What can hang from each mark:
gafut: kasen tovof
kasen: dotip gafut tovof
dotip: duligo
duligo: dotip
seradup: duligo kasen
tovof: gafut kasen vipumol

Each row was made from one small tree. The marks that hang from a mark follow it in brackets, in alphabetical order. Every link used is in the known rows. Write each row's tree.
In the rows, zero is written as 128.
Known rows:
seradup(duligo kasen(gafut(tovof))): [129  68 143  80 100 133 132 103 159 133  68 143 118 111 102 125 133  94
 121 166 127 199]
seradup(duligo): [122 127 126 138 118 132 148 139 156 135 100 130 112 139 128 113 133 130
 131 220  92  99]
tovof(gafut vipumol): [158 107 142 101 108 109 118  96 129 125 117 141 141 111  60 109 136 111
 109  40 105  84]
gafut(kasen): [121 120 139 117 112 134 132 134 123 146 128 118 123  90 129 140 134  83
 119 135 113 203]
kasen(dotip gafut(tovof)): [143 120 157  89 103 118 123 117 128 150  87 179 113 139 116 156 127  80
 130 101 124 198]
seradup(duligo(dotip) kasen(tovof(vipumol))): [140  87 128 107 118 143 113 103 154 123  60 179 121 156  96 101 133  83
 120 140  99 156]
seradup(kasen(dotip(duligo))): [132 115 140 121 142 110  96  86 117 112 102 179  79 164 145 112 132 119
 138 164 134 210]
seradup(duligo(dotip) kasen(gafut)): [127  66 137  88 105 145 120  98 151 121  68 172  92 145 125 114 137  71
 129 211 111 221]
dotip(duligo): [129 114 129 121 124 111 132 119 107 123 116 151 106 178 150 111 130 147
 149 191 131 126]
kasen(gafut): [133  87 134  90 108 134 132 127 128 138 114 126 136 134 118 148 129  88
 128 117 141 195]
kasen(gafut(tovof)): [138  91 145  74  94 128 137 124 128 146 100 139 146 112 105 152 125  94
 125  83 146 173]
tovof(vipumol): [147 133 128 135 138 122 126 116 121 132 120 138 147 144  77 110 127 118
 117  66 115 105]
tovof(gafut): [138 103 142  93  98 115 121 109 136 122 126 131 122  94 110 127 136 120
 121 102 118 108]
gafut(tovof(kasen(dotip(duligo)) vipumol)): [144 151 156 114 113  99 119 109 109 155 100 169 123 133 110 111 137 103
 124  83  94 126]
seradup(duligo kasen): [121  98 129 123 128 132 124 107 159 119  92 135 104 122 121 106 135 120
 124 201 113 161]
gafut(kasen tovof(vipumol)): [143 129 153 102 103 122 136 120 116 159 103 140 150  77  75 130 129  83
 107  44 108 155]
seradup(duligo(dotip) kasen(gafut(tovof))): [131  71 146  75  94 142 123  96 149 128  56 182  99 127 115 117 134  76
 127 187 114 203]
kasen(tovof): [134 107 124 109 115 135 126 141 138 136 112 127 158 136 120 148 124 109
 125  76 137 133]
seradup(duligo kasen(dotip gafut tovof)): [133  71 139  88 107 134 115 111 167 137  58 164 107 155 115 140 135  63
 126 166 115 240]
duligo(dotip): [131 131 132 121 120 139 118 119 118 121 112 176 105 149 144 118 128 105
 136 154 111 135]

Which tree is each row?
[142 120 145 114 112 116 121 125 113 156  91 170 118 159 116 135 133  63
 127 110  96 210]  gafut(kasen(dotip(duligo) tovof(vipumol)))
[122 145 146 128 120 107 112 121 110 147 126 150  88 151 177 119 146  95
 138 186  92 185]  tovof(kasen(dotip(duligo)))
[156 111 157  88 106 100 125 102 107 149  71 203 108 187 103 130 127  90
 139 113 118 183]  kasen(dotip(duligo) gafut(tovof(vipumol)))
[129 156 156 112 107 113 119 122 124 156 115 150 120  95 140 134 136  99
 122 100 103 147]  gafut(tovof(kasen(dotip)))
[144  87 127 101 133 130 101  99 134 120  99 138 156 127  82 124 127  99
 111  27 149 178]  seradup(kasen(tovof(vipumol)))
[159  98 141  90 111 125 114 124 134 153  79 173 149 179  83 157 127  48
 121  34 119 206]  kasen(dotip gafut tovof(vipumol))
[162 121 146 100 107 110 105 110 139 138  91 178 136 149  79 135 132  81
 116  24  98 123]  kasen(dotip tovof(gafut vipumol))
[132 140 162 105 100 108 129 119 108 157  92 179  94 117 138 136 131  90
 134 148 102 193]  gafut(kasen(dotip(duligo)) tovof)
[123 101 131 119 121 141 117  99 150 113  78 174  85 141 134  97 136 104
 129 221 100 166]  seradup(duligo(dotip) kasen)
[160  87 142  86 108 112 117 116 116 150  69 191 131 221 100 144 128  62
 137  84 120 206]  kasen(dotip(duligo) gafut tovof(vipumol))
[150  92 145  78 101 124 135 115 124 149  93 145 158 122  73 140 125  89
 118  44 137 159]  kasen(gafut(tovof(vipumol)))
[144 124 150 109 116 116 110 112 118 160 115 144 127 140 106 128 145  41
 112  74  89 216]  tovof(kasen(dotip gafut) vipumol)
[156 111 158  98  98  99 115  92 115 140 102 169 104 122  81 112 143  74
 116  88  80 158]  tovof(gafut(kasen(dotip(duligo))) vipumol)
[129 148 157 108 105 104 121 119 112 153 108 161 108 120 151 125 137 110
 133 133 104 147]  gafut(tovof(kasen(dotip(duligo))))
[126 121 150 102 107 122 112 124 125 157 123 135 108 125 155 146 146  50
 125 137 101 241]  tovof(kasen(dotip gafut))
[141 141 148 108 109 115 126 118 118 155 115 131 156  90  91 117 135 102
 110  40 107 111]  gafut(tovof(kasen vipumol))
[157  91 135  86  99 120 119 116 139 133 104 137 169 121  66 133 130  95
 111   6 117  98]  kasen(tovof(gafut vipumol))
[140 158 145 140 132 111 106 114 118 153 126 146 121 136 113 111 144  73
 113  83  78 160]  tovof(kasen(dotip) vipumol)
[148 104 147  89  97 101 110 112 128 131  88 188 102 174 135 137 134 102
 142 124 109 141]  kasen(dotip(duligo) tovof(gafut))
[131  51 133  72  95 152 118 109 158 128  54 171 116 152 119 130 134  56
 127 171 118 226]  seradup(duligo(dotip) kasen(gafut tovof))
[154  68 130  75 102 135 128 130 133 148  91 133 182 154  68 154 126  62
 116  14 140 182]  kasen(gafut tovof(vipumol))
[163 109 146  95 104  97 108 102 123 134  80 195 118 187  96 123 133  95
 132  74  99 121]  kasen(dotip(duligo) tovof(gafut vipumol))
[126 133 149 124 117 115 123 122 110 148 110 164  82 143 154 132 136  82
 136 190  97 221]  gafut(kasen(dotip(duligo)))
[129 127 144 112 108 131 119 138 131 157 105 148 121 118 133 158 133  55
 121 108 103 226]  gafut(kasen(dotip tovof))
[135  71 144  69 111 129 111  93 131 126  96 141 134  98 102 140 127  92
 118  73 165 228]  seradup(kasen(gafut(tovof)))
